Each row was made from one small tree. The marks that hang from a mark follow it in brackets, in the order of their numbers. Every link used is in the known rows. Write each row's tree.
Known rows
Q874{Q222{Q69{Q401}}}: -.40 -.31 .13 .17 -.10 .20 -.31 .10 .17 .03 .19 .25 -.07 .12 .07 .23 -.09 .31 .06 .22 .37 .06 .11 -.02 -.18 .39 -.18 -.16 -.08 -.23 -.25 .17 -.06 .03 -.27 -.16 .16 -.31 .27 .16 -.29 .00 .17 .10 .20 .09 .20 -.02 .11
Q222{Q69{Q696{Q401 Q668} Q741} Q750}: -.47 -.26 .44 .12 .33 -.21 .21 -.36 .38 .02 .02 .26 .47 .02 .03 .65 .02 .60 -.16 .11 .47 -.12 .16 .59 .03 .13 .05 -.55 .10 -.23 .16 .28 .46 -.45 .03 -.31 .22 -.34 -.03 .86 .28 .11 .01 -.49 -.02 .54 -.12 -.13 -.46
Q486{Q147 Q696{Q69{Q401 Q741{Q757}} Q668}}: -.40 -.14 .65 .40 .42 -.36 .14 -.32 .29 .00 -.03 .31 .57 .23 .27 .16 -.11 .44 -.21 .42 .35 -.21 -.02 .34 -.01 .54 -.19 -.13 .20 .36 -.31 -.07 -.08 -.53 .20 .17 -.27 -.14 .00 .05 .02 -.16 -.02 -.37 -.15 .33 -.25 -.15 -.07
Q69{Q401 Q696{Q668}}: -.33 -.13 .13 .13 .34 -.08 -.21 -.01 .37 -.14 -.16 .20 .31 .10 .17 .37 -.17 .19 -.14 .14 .20 -.04 -.05 .24 -.04 .13 .04 -.14 -.03 -.08 .13 .04 -.11 -.48 -.07 -.24 .13 -.19 .35 .40 -.08 .04 .13 -.19 -.03 .20 -.25 .09 -.08
Q69{Q401 Q696}: -.24 -.14 .10 .06 .16 .03 -.17 .14 .31 -.07 -.05 .11 .11 .13 .13 .30 -.09 .15 -.04 .20 -.09 .00 -.06 .17 -.07 .19 .11 -.06 .05 -.14 .06 .07 .00 -.31 -.18 -.08 .10 -.15 .25 .44 -.21 .00 .02 -.05 .08 .05 -.23 -.03 .03
Q757{Q741{Q69}}: -.05 .01 -.06 .17 -.10 -.02 -.08 .27 -.05 -.12 .33 -.01 .17 -.07 .02 -.08 .00 .07 .18 .23 -.06 -.10 .06 .15 -.06 .02 -.23 .30 .02 .14 -.14 -.18 .27 -.08 -.16 .09 .03 -.07 -.16 -.07 -.07 -.26 -.13 .09 .07 -.07 -.15 -.27 .04
Q222{Q69{Q741}}: -.17 -.28 .22 .03 -.03 -.02 -.03 -.14 .07 .09 .28 .07 .05 .07 .08 .31 .11 .35 -.06 -.01 .15 .00 -.01 .21 .01 .07 .03 -.15 .09 -.06 -.25 .20 .09 -.11 -.12 -.10 .03 -.13 -.06 .26 .03 -.10 -.14 -.24 .07 .27 .15 -.08 -.06
Q696{Q69{Q741}}: -.14 -.25 .27 -.05 .03 -.11 .20 -.11 -.04 .14 .28 -.01 .15 -.05 .12 .07 .00 .11 .10 .10 .09 -.08 .01 .32 .02 -.07 -.07 -.24 .02 .00 -.18 .01 .15 -.12 .03 .11 .00 -.09 -.23 .14 .06 -.15 -.11 -.23 .15 .28 -.10 -.09 .17
Q222{Q69{Q401 Q696} Q750}: -.36 -.58 .38 .11 .13 .22 -.20 -.02 .47 -.12 .01 .16 .09 .03 .07 .44 -.04 .61 -.05 .14 .07 .01 .04 .39 -.21 .44 -.03 -.24 .15 -.47 .03 .23 .39 -.22 -.14 -.30 .30 -.22 .17 .77 .04 .01 .08 -.02 .05 .27 -.14 -.03 -.16
Q486{Q147 Q696{Q69 Q401}}: -.32 .19 .49 .23 .13 -.15 .45 -.23 -.06 .08 .03 .18 .33 -.06 .14 .06 .19 .09 -.16 .41 -.04 -.17 .13 .20 -.02 .20 -.25 -.09 .08 .03 -.35 .02 -.03 .03 .06 .18 -.38 -.14 -.41 .10 .29 -.16 -.14 -.32 .03 .10 -.23 -.24 -.19
Q696{Q69{Q401 Q741} Q668}: -.35 -.45 .35 .17 .10 -.21 .17 -.23 .24 .06 .08 .08 .27 .11 .17 .17 -.15 .21 .11 .23 .39 .02 -.01 .41 .02 .12 -.17 -.25 -.11 -.04 -.16 -.01 .10 -.48 .06 -.07 .03 -.23 .04 .29 -.10 -.11 .08 -.31 .11 .44 -.26 .05 .18
Q439{Q741}: -.22 .04 .11 -.09 -.03 -.01 .02 -.02 .01 .14 .01 -.03 -.07 .14 -.08 .01 -.11 -.02 .07 .02 .09 -.03 -.05 .11 .03 -.03 -.01 -.23 .08 -.18 -.33 -.01 -.12 -.09 .04 .09 .01 .00 .13 -.13 .04 -.04 -.08 .05 -.10 .11 .01 -.13 -.05
Q696{Q668}: -.12 .05 .02 .09 .16 -.09 .02 -.20 .08 -.03 -.16 .11 .14 -.04 -.01 .04 -.04 .01 -.07 -.04 .32 -.04 .02 .04 .05 -.06 -.11 -.10 -.06 .02 .05 -.08 -.06 -.27 .15 -.10 -.06 -.10 .17 .03 .06 .07 .11 -.09 -.03 .16 -.01 .14 -.07
Q741{Q69{Q696}}: -.23 -.12 .05 .19 .14 -.04 -.19 .24 .14 -.14 .03 .10 .26 -.11 .23 .03 .17 .09 .04 .00 -.08 .00 .06 .10 -.17 -.04 .05 .00 .08 -.03 .32 -.01 .27 -.24 -.01 -.06 .11 -.18 .00 .26 .03 -.12 -.06 .02 .13 .09 -.15 -.14 -.10
Q401{Q69{Q696{Q668} Q741{Q757}}}: -.15 .19 .19 -.03 .40 -.34 -.10 -.21 .30 -.21 .18 .06 .64 -.01 .27 .48 -.02 .48 -.24 .01 .19 -.31 -.07 .39 .07 .12 .65 -.28 .21 .40 .06 .08 -.01 -.82 .12 .03 .07 -.03 .24 -.16 -.06 -.06 -.13 -.28 -.20 .31 -.20 -.10 -.21
Q147{Q486{Q696{Q69{Q741} Q401}}}: -.53 -.07 .36 -.08 .05 -.29 .57 -.20 .05 .00 .29 -.01 .47 .01 .07 .00 .29 .17 .07 .29 .07 -.18 .19 .28 .03 .05 -.16 -.16 -.04 .26 -.67 .06 -.36 -.15 .08 -.26 -.21 -.22 -.44 .43 .39 -.28 -.17 -.30 -.09 .11 .10 -.37 -.16
Q757{Q741{Q69{Q696}}}: -.19 .10 .11 .16 .15 -.02 -.24 .37 .09 -.20 .24 .03 .39 -.06 .06 .08 .06 .12 .12 .24 -.10 -.15 .03 .25 -.09 -.02 .01 .12 .16 .06 -.16 -.14 .32 -.26 -.20 .05 .12 -.13 -.07 .10 -.05 -.26 -.25 .03 .11 .02 -.20 -.32 -.10
Q136{Q401{Q69{Q696 Q741{Q757}}}}: -.09 .13 .21 -.02 .25 -.22 -.17 .07 .39 -.09 .28 -.12 .31 .00 .34 .34 .07 .41 .00 .21 -.10 -.01 -.10 .31 -.08 .08 .59 -.07 .12 .34 .09 .02 -.02 -.50 -.19 .15 .24 .04 .06 -.01 -.17 .02 -.33 -.13 .06 .16 -.29 -.35 -.01
Q439{Q741{Q69}}: -.27 -.24 .10 .06 -.17 -.09 -.06 .22 -.08 .05 .12 -.01 .02 .04 .01 -.18 .05 -.03 .22 .03 .10 -.02 .04 .10 -.06 .00 -.19 -.08 .11 -.16 -.14 -.10 .11 -.17 .08 .07 .11 -.10 .05 -.05 .02 -.23 -.10 .07 .05 .12 .05 -.24 -.04
Q222{Q69{Q401 Q741}}: -.27 -.55 .23 .05 -.09 .06 -.07 -.07 .26 .12 .25 .14 .00 .19 .12 .35 -.04 .37 -.02 .16 .12 .04 -.04 .27 -.02 .33 -.02 -.10 .03 -.17 -.37 .20 .09 -.13 -.20 -.18 .11 -.21 .07 .37 -.19 -.11 -.04 -.20 .12 .21 .00 -.03 .09
Q757{Q741}: .08 .24 -.04 .02 .05 .03 -.03 .16 -.02 -.05 .17 -.04 .17 .05 -.11 .09 -.17 .08 .08 .23 -.06 -.15 -.04 .14 .07 -.02 -.12 .09 -.01 .14 -.39 -.14 -.05 .01 -.19 .14 .00 .05 -.04 -.16 -.03 -.08 -.16 .01 -.10 -.09 -.12 -.19 .03
Q696{Q69{Q741{Q757}} Q401 Q668}: -.26 .01 .33 .17 .13 -.38 .57 -.43 -.05 -.02 .23 .15 .58 -.04 .18 .13 .14 .26 .14 .31 .49 -.27 .19 .27 .22 .08 -.07 -.18 -.08 .07 -.08 .07 .23 -.40 .25 -.05 -.13 -.10 -.28 .10 .06 -.08 -.10 -.31 -.02 .45 -.27 -.23 -.09
Q69{Q401}: -.14 -.25 .05 .03 -.07 .06 -.07 .03 .18 .02 -.09 .01 -.02 .14 .02 .08 -.14 .08 .09 .20 .03 .03 -.04 .03 -.03 .29 .01 .05 -.06 -.06 -.07 -.03 .01 -.08 -.11 -.08 .09 -.04 .12 .16 -.20 .02 .07 .00 .06 -.01 -.10 -.03 .19
Q147{Q486}: -.08 -.06 -.05 -.08 -.05 -.10 .06 -.09 .15 -.15 .01 -.01 -.02 -.02 -.12 -.09 .07 .05 .03 -.05 .12 .02 .03 .01 -.05 -.17 -.06 -.07 -.08 .13 -.33 -.06 -.37 .14 -.05 -.28 -.03 -.08 .05 .09 .15 -.12 -.01 .12 -.04 -.19 .06 -.17 -.05
Q668{Q696}: -.13 .24 -.17 -.01 .20 .13 -.06 .13 .06 .01 .15 .00 -.21 .10 -.23 -.17 .05 -.01 -.09 .01 .07 .11 .07 .05 .04 .01 -.04 -.06 .10 .01 -.09 .06 -.14 -.04 -.10 .00 -.02 -.11 -.01 .02 .13 -.17 -.17 .07 -.02 .00 .08 .18 -.19

Which tree is each row?
-.40 -.15 .29 .07 .19 -.13 .12 -.12 .21 .10 .21 .24 .32 .09 .24 .59 .30 .28 -.11 .20 .10 -.14 .08 .37 .05 .03 .20 -.31 .10 -.17 -.15 .27 .16 -.24 -.24 -.18 .09 -.24 -.09 .59 .08 -.06 -.19 -.37 .14 .32 -.11 -.27 -.24
Q222{Q69{Q696{Q401} Q741}}
-.23 -.07 .18 .00 .50 -.32 -.12 -.13 .24 .01 -.07 .16 .45 .12 .17 .42 -.10 .17 -.19 -.04 .32 -.07 -.06 .38 .03 -.12 .16 -.29 .10 .12 .10 .04 -.06 -.57 .02 -.06 .11 -.18 .19 .30 .08 .00 -.06 -.38 -.06 .29 -.13 .05 -.24
Q69{Q696{Q668} Q741}
-.46 .25 .24 -.06 .09 -.45 .46 -.41 .23 -.14 .24 -.09 .81 .00 .14 .14 .24 .45 -.15 .16 .29 -.37 .14 .20 .06 .29 .37 -.12 .03 .75 -.53 .02 -.56 -.61 .20 -.29 -.17 -.08 -.03 -.08 .24 -.25 -.09 -.34 -.38 .15 .02 -.35 -.38
Q147{Q486{Q696{Q401{Q69{Q741{Q757}}} Q668}}}
.06 .05 .13 -.11 -.04 -.16 .08 -.11 .07 -.08 .42 -.09 .27 -.09 .14 .29 .10 .40 -.05 .00 .04 -.24 -.06 .12 .05 .24 .50 -.07 .19 .42 -.11 .05 .06 -.41 .04 .22 .06 .14 .09 -.32 -.11 -.16 -.14 -.12 -.13 .18 -.05 -.21 -.02
Q401{Q69{Q741{Q757}}}
-.58 -.40 .46 .13 .27 -.30 .27 -.30 .33 -.15 .07 .04 .64 .20 .20 -.03 .07 .49 .03 .24 .46 -.17 .02 .30 .02 .30 -.20 -.13 -.01 .50 -.59 -.02 -.54 -.49 .21 -.35 -.11 -.15 -.09 .22 .07 -.30 -.03 -.18 -.25 .25 -.03 -.17 .00
Q147{Q486{Q696{Q69{Q401 Q741{Q757}} Q668}}}
-.41 .16 .11 -.04 .06 -.15 .37 -.12 .11 -.07 -.07 .01 .28 .10 -.05 -.13 .27 .05 -.05 .20 -.01 -.11 .17 -.08 -.01 .11 -.12 .02 -.04 .26 -.49 .04 -.59 .01 .01 -.37 -.17 -.09 -.21 .24 .32 -.15 .01 -.09 -.20 -.15 .07 -.31 -.29
Q147{Q486{Q696{Q401}}}
-.38 -.18 .15 .06 .16 .20 .08 .12 .20 -.02 .18 .01 -.23 .06 -.12 -.15 .12 .08 .06 .31 .06 .12 .10 .27 -.05 .17 -.22 -.07 -.05 -.31 -.30 -.01 .00 -.12 -.16 -.05 .05 -.29 -.12 .29 -.06 -.34 -.09 .02 .13 .16 -.15 .06 .24
Q668{Q696{Q69{Q401}}}
-.56 .13 .27 -.12 .02 -.40 .45 -.33 .24 -.04 .18 -.15 .61 -.03 .10 .18 .18 .29 -.19 .14 .28 -.19 .10 .29 .02 .07 .27 -.22 -.01 .63 -.68 .01 -.63 -.54 .06 -.34 -.18 -.15 .00 .16 .31 -.18 -.04 -.40 -.26 .13 .09 -.17 -.29
Q147{Q486{Q696{Q401{Q69{Q741}} Q668}}}
-.16 .29 .03 -.11 .08 -.15 .30 -.07 .08 -.05 .52 -.10 .20 .01 -.04 .14 .32 .27 -.04 .24 .14 -.23 .18 .25 .18 .25 .50 -.12 .15 .26 -.14 .09 .06 -.43 -.11 .12 -.01 -.04 -.07 -.10 .07 -.27 -.34 -.24 -.08 .20 -.08 -.24 -.24
Q668{Q696{Q401{Q69{Q741{Q757}}}}}
-.15 -.40 .05 .21 -.11 .00 -.03 .13 .09 -.19 .14 .06 .16 .00 .23 -.17 .06 .23 .20 .17 .05 -.04 .06 -.14 -.14 .43 -.09 .36 -.02 .08 .18 -.06 .41 -.20 .09 -.04 .12 -.05 -.02 .02 -.22 -.19 .07 .16 .08 .00 -.10 -.17 .16
Q741{Q69{Q401} Q757}
-.31 -.27 .46 .06 .21 -.13 .21 -.20 .26 -.08 .27 .22 .50 .04 .10 .62 .21 .67 -.08 .20 .22 -.20 .17 .41 .05 .38 .23 -.35 .25 -.14 .15 .32 .56 -.30 -.03 -.14 .15 -.10 -.14 .70 .16 .01 -.11 -.30 -.02 .36 -.14 -.40 -.42
Q222{Q69{Q696{Q401} Q741{Q757}} Q750}
-.16 .26 .18 .05 .05 -.43 .45 -.39 .09 -.09 .30 -.03 .62 -.04 .17 .35 .11 .34 -.03 .21 .37 -.31 .11 .23 .13 .23 .45 -.18 .02 .41 -.02 .00 .12 -.59 .19 .02 -.04 .01 .04 -.15 .01 -.02 -.08 -.40 -.09 .28 -.17 -.20 -.13
Q696{Q401{Q69{Q741{Q757}}} Q668}
-.41 -.20 .48 .19 .38 -.20 .16 -.40 .33 -.10 .08 .25 .61 .06 .10 .67 .07 .72 -.10 .13 .54 -.20 .15 .45 .07 .33 .06 -.47 .14 -.11 .25 .30 .49 -.62 .13 -.27 .10 -.18 -.01 .69 .21 .08 -.03 -.39 -.08 .48 -.19 -.21 -.52
Q222{Q69{Q696{Q401 Q668} Q741{Q757}} Q750}
-.14 -.15 .23 .06 .30 -.24 -.12 .05 .35 -.07 .12 .15 .34 .28 .25 .38 -.07 .35 -.10 .22 .00 -.11 -.04 .24 -.01 .39 .28 -.06 .18 .18 .02 .13 .07 -.53 -.14 -.02 .19 -.03 .18 .29 -.29 -.05 -.05 -.17 -.01 .16 -.20 -.21 -.12
Q69{Q401 Q696 Q741{Q757}}
-.38 -.20 .32 .13 .08 .13 .14 -.17 .28 -.10 .10 .16 .23 -.13 -.02 .46 .22 .47 -.09 .18 .09 -.06 .19 .36 -.05 .20 -.01 -.37 .14 -.50 .20 .27 .45 -.05 -.07 -.28 .17 -.24 -.14 .72 .27 .09 -.10 -.13 .09 .31 -.12 -.20 -.34
Q222{Q69{Q696{Q401}} Q750}
-.44 -.14 .27 .16 .17 .11 -.10 .02 .14 .05 .21 .36 .25 -.05 .00 .50 .07 .51 -.09 .27 .28 -.12 .36 .24 -.19 .25 -.06 -.52 .09 -.45 .16 .29 .33 -.11 -.18 -.17 .21 -.39 .02 .61 .16 .13 .04 -.11 .10 .26 .06 -.24 -.37
Q874{Q222{Q69{Q696{Q401}} Q750}}
-.36 .11 .12 -.04 .22 -.18 .07 -.16 .26 -.13 -.19 .01 .35 .01 .05 -.14 -.03 .08 -.16 -.05 .27 -.02 .02 .03 -.05 .01 -.18 -.08 -.05 .43 -.45 -.03 -.80 -.22 .23 -.37 -.15 -.13 .03 .11 .26 -.10 .08 -.01 -.29 -.03 .14 .04 -.27
Q147{Q486{Q696{Q668}}}
-.31 -.64 .30 .09 -.16 .29 -.05 -.12 .33 -.04 .04 .07 -.11 -.04 -.04 .19 -.12 .55 .04 .17 .17 .07 .04 .22 -.13 .47 -.18 -.15 .03 -.40 -.13 .17 .38 -.01 -.02 -.23 .27 -.13 .07 .61 .01 .05 .20 .00 .02 .19 .01 .03 .01
Q222{Q69{Q401} Q750}
-.26 -.30 .20 .11 -.12 .26 -.24 -.01 .05 .05 .19 .16 -.01 -.08 -.12 .16 -.11 .48 .04 .07 .31 .05 .20 .06 -.24 .29 -.31 -.36 .09 -.32 -.07 .18 .24 .18 -.12 -.04 .17 -.23 .13 .23 .10 .10 .17 .07 -.03 .14 .25 -.08 -.17
Q874{Q222{Q69 Q750}}
-.52 -.56 .37 .12 .21 .08 -.40 .12 .42 .13 .20 .27 .24 .22 .08 .61 -.21 .69 .03 .25 .35 .05 .10 .43 -.26 .48 .01 -.57 .22 -.30 -.10 .25 .28 -.32 -.34 -.11 .40 -.38 .37 .74 -.16 .04 .11 -.22 .16 .30 .16 -.14 -.20
Q874{Q222{Q69{Q401 Q696 Q741} Q750}}
-.38 .16 .08 -.01 .11 .12 .41 .00 -.07 .04 .30 .06 -.03 -.06 -.12 -.15 .36 -.08 .05 .31 .05 .03 .28 .20 .07 -.01 -.20 -.19 -.06 -.30 -.26 .08 .14 .00 -.09 -.08 -.14 -.28 -.41 .24 .20 -.25 -.22 -.08 .11 .18 -.17 -.07 .01
Q668{Q696{Q69 Q401}}
-.40 .13 .12 .14 .15 .04 -.14 .06 .07 .02 .20 .33 .28 -.01 .07 .52 .23 .20 -.15 .25 .27 -.14 .30 .07 -.11 .10 .00 -.32 .04 -.34 .01 .31 .04 -.10 -.29 -.19 .07 -.39 .04 .34 -.02 .08 -.08 -.15 .18 .20 .09 -.22 -.25
Q874{Q222{Q69{Q696{Q401}}}}
-.23 .08 .24 -.09 .29 -.31 -.10 -.17 .30 -.10 .14 -.02 .45 -.06 .28 .55 .00 .33 -.24 .01 .16 -.18 -.09 .42 -.01 -.11 .56 -.34 .18 .24 -.08 .04 -.11 -.76 -.02 .00 .12 -.14 .24 .07 -.02 -.05 -.07 -.39 -.08 .33 -.13 -.03 -.17
Q401{Q69{Q696{Q668} Q741}}
-.29 -.47 .23 .06 .03 .06 -.26 -.07 .07 .16 .29 .20 .06 .04 -.11 .32 -.17 .58 .03 -.01 .43 -.02 .15 .21 -.14 .26 -.11 -.49 .15 -.15 -.20 .17 .27 -.01 -.08 .03 .21 -.23 .10 .31 .07 .06 .07 -.19 .03 .22 .30 -.10 -.19
Q874{Q222{Q69{Q741} Q750}}
-.51 -.38 .30 -.01 -.05 .01 .17 -.03 .26 -.14 .06 -.09 .17 .03 .14 -.21 .10 .20 .01 .27 -.03 .01 .06 .17 -.14 .25 -.31 -.01 -.04 .12 -.62 .00 -.52 -.06 .03 -.38 -.14 -.24 -.15 .36 .12 -.34 .05 .05 -.10 .04 .05 -.13 .15
Q147{Q486{Q696{Q69{Q401}}}}
-.28 .12 .13 -.07 -.04 -.39 .40 -.36 .13 .03 .23 -.05 .41 -.07 .10 .40 .06 .16 -.14 .18 .23 -.17 .08 .35 .10 .06 .36 -.26 -.09 .18 -.19 -.01 .01 -.55 .06 .05 .03 -.12 .08 .00 .09 -.02 -.03 -.46 -.06 .30 -.13 -.07 -.08
Q696{Q401{Q69{Q741}} Q668}
-.16 -.03 .14 -.07 -.03 -.14 -.04 -.01 .29 .13 .30 -.24 -.02 .01 .19 .17 .02 .13 .06 .16 -.12 .16 -.09 .25 -.11 -.06 .33 -.06 -.07 .26 -.08 -.09 -.12 -.28 -.19 .16 .15 -.02 .02 -.09 -.11 -.01 -.23 -.25 .17 .12 -.14 -.20 .14
Q136{Q401{Q69{Q741}}}
-.34 .14 .20 .06 .39 -.44 .19 -.24 .25 .06 -.07 .21 .56 .14 .14 .51 .01 .10 -.13 .15 .26 -.13 .11 .35 .10 -.08 .17 -.36 .00 .07 .04 .10 .07 -.59 -.03 -.13 .07 -.24 .00 .44 .10 .06 -.07 -.49 -.02 .33 -.27 -.09 -.37
Q69{Q696{Q401 Q668} Q741}
-.54 -.24 .43 .19 .26 .00 .20 -.15 .19 -.03 -.09 .13 .38 .02 .21 -.06 -.03 .20 -.03 .29 .25 -.02 .03 .21 -.01 .34 -.38 -.05 -.03 .01 -.25 -.02 -.22 -.40 .21 -.19 -.11 -.19 -.12 .25 .04 -.05 .13 -.16 -.11 .40 -.07 .13 .12
Q486{Q696{Q69{Q401} Q668}}
-.43 -.14 .26 -.09 .01 -.03 .23 -.10 .08 -.16 .06 -.03 .26 -.13 .08 -.32 .20 .16 -.07 .13 .03 -.05 .09 .11 -.09 -.04 -.28 -.03 .01 .16 -.56 -.03 -.52 .01 .18 -.29 -.23 -.18 -.27 .17 .31 -.27 -.04 .01 -.13 .04 .14 -.19 -.05
Q147{Q486{Q696{Q69}}}
-.34 .08 .21 .02 .40 -.29 -.17 -.14 .51 .04 .09 -.07 .27 -.01 .29 .40 -.04 .25 -.13 .11 .04 .12 -.09 .47 -.12 -.20 .43 -.27 -.01 .21 .12 -.03 -.21 -.70 -.19 .02 .21 -.20 .16 .14 .00 .12 -.22 -.39 .07 .33 -.21 -.07 -.06
Q136{Q401{Q69{Q696{Q668} Q741}}}
-.31 .30 -.02 -.17 .07 -.14 .27 -.01 .08 .14 .44 -.16 .05 .07 -.13 .15 .27 .12 -.09 .19 .01 -.09 .13 .34 .07 .07 .38 -.22 .08 .13 -.35 .08 .01 -.34 -.25 .08 .05 -.17 -.06 .06 .10 -.31 -.28 -.33 .06 .15 -.05 -.09 -.24
Q668{Q696{Q401{Q69{Q741}}}}
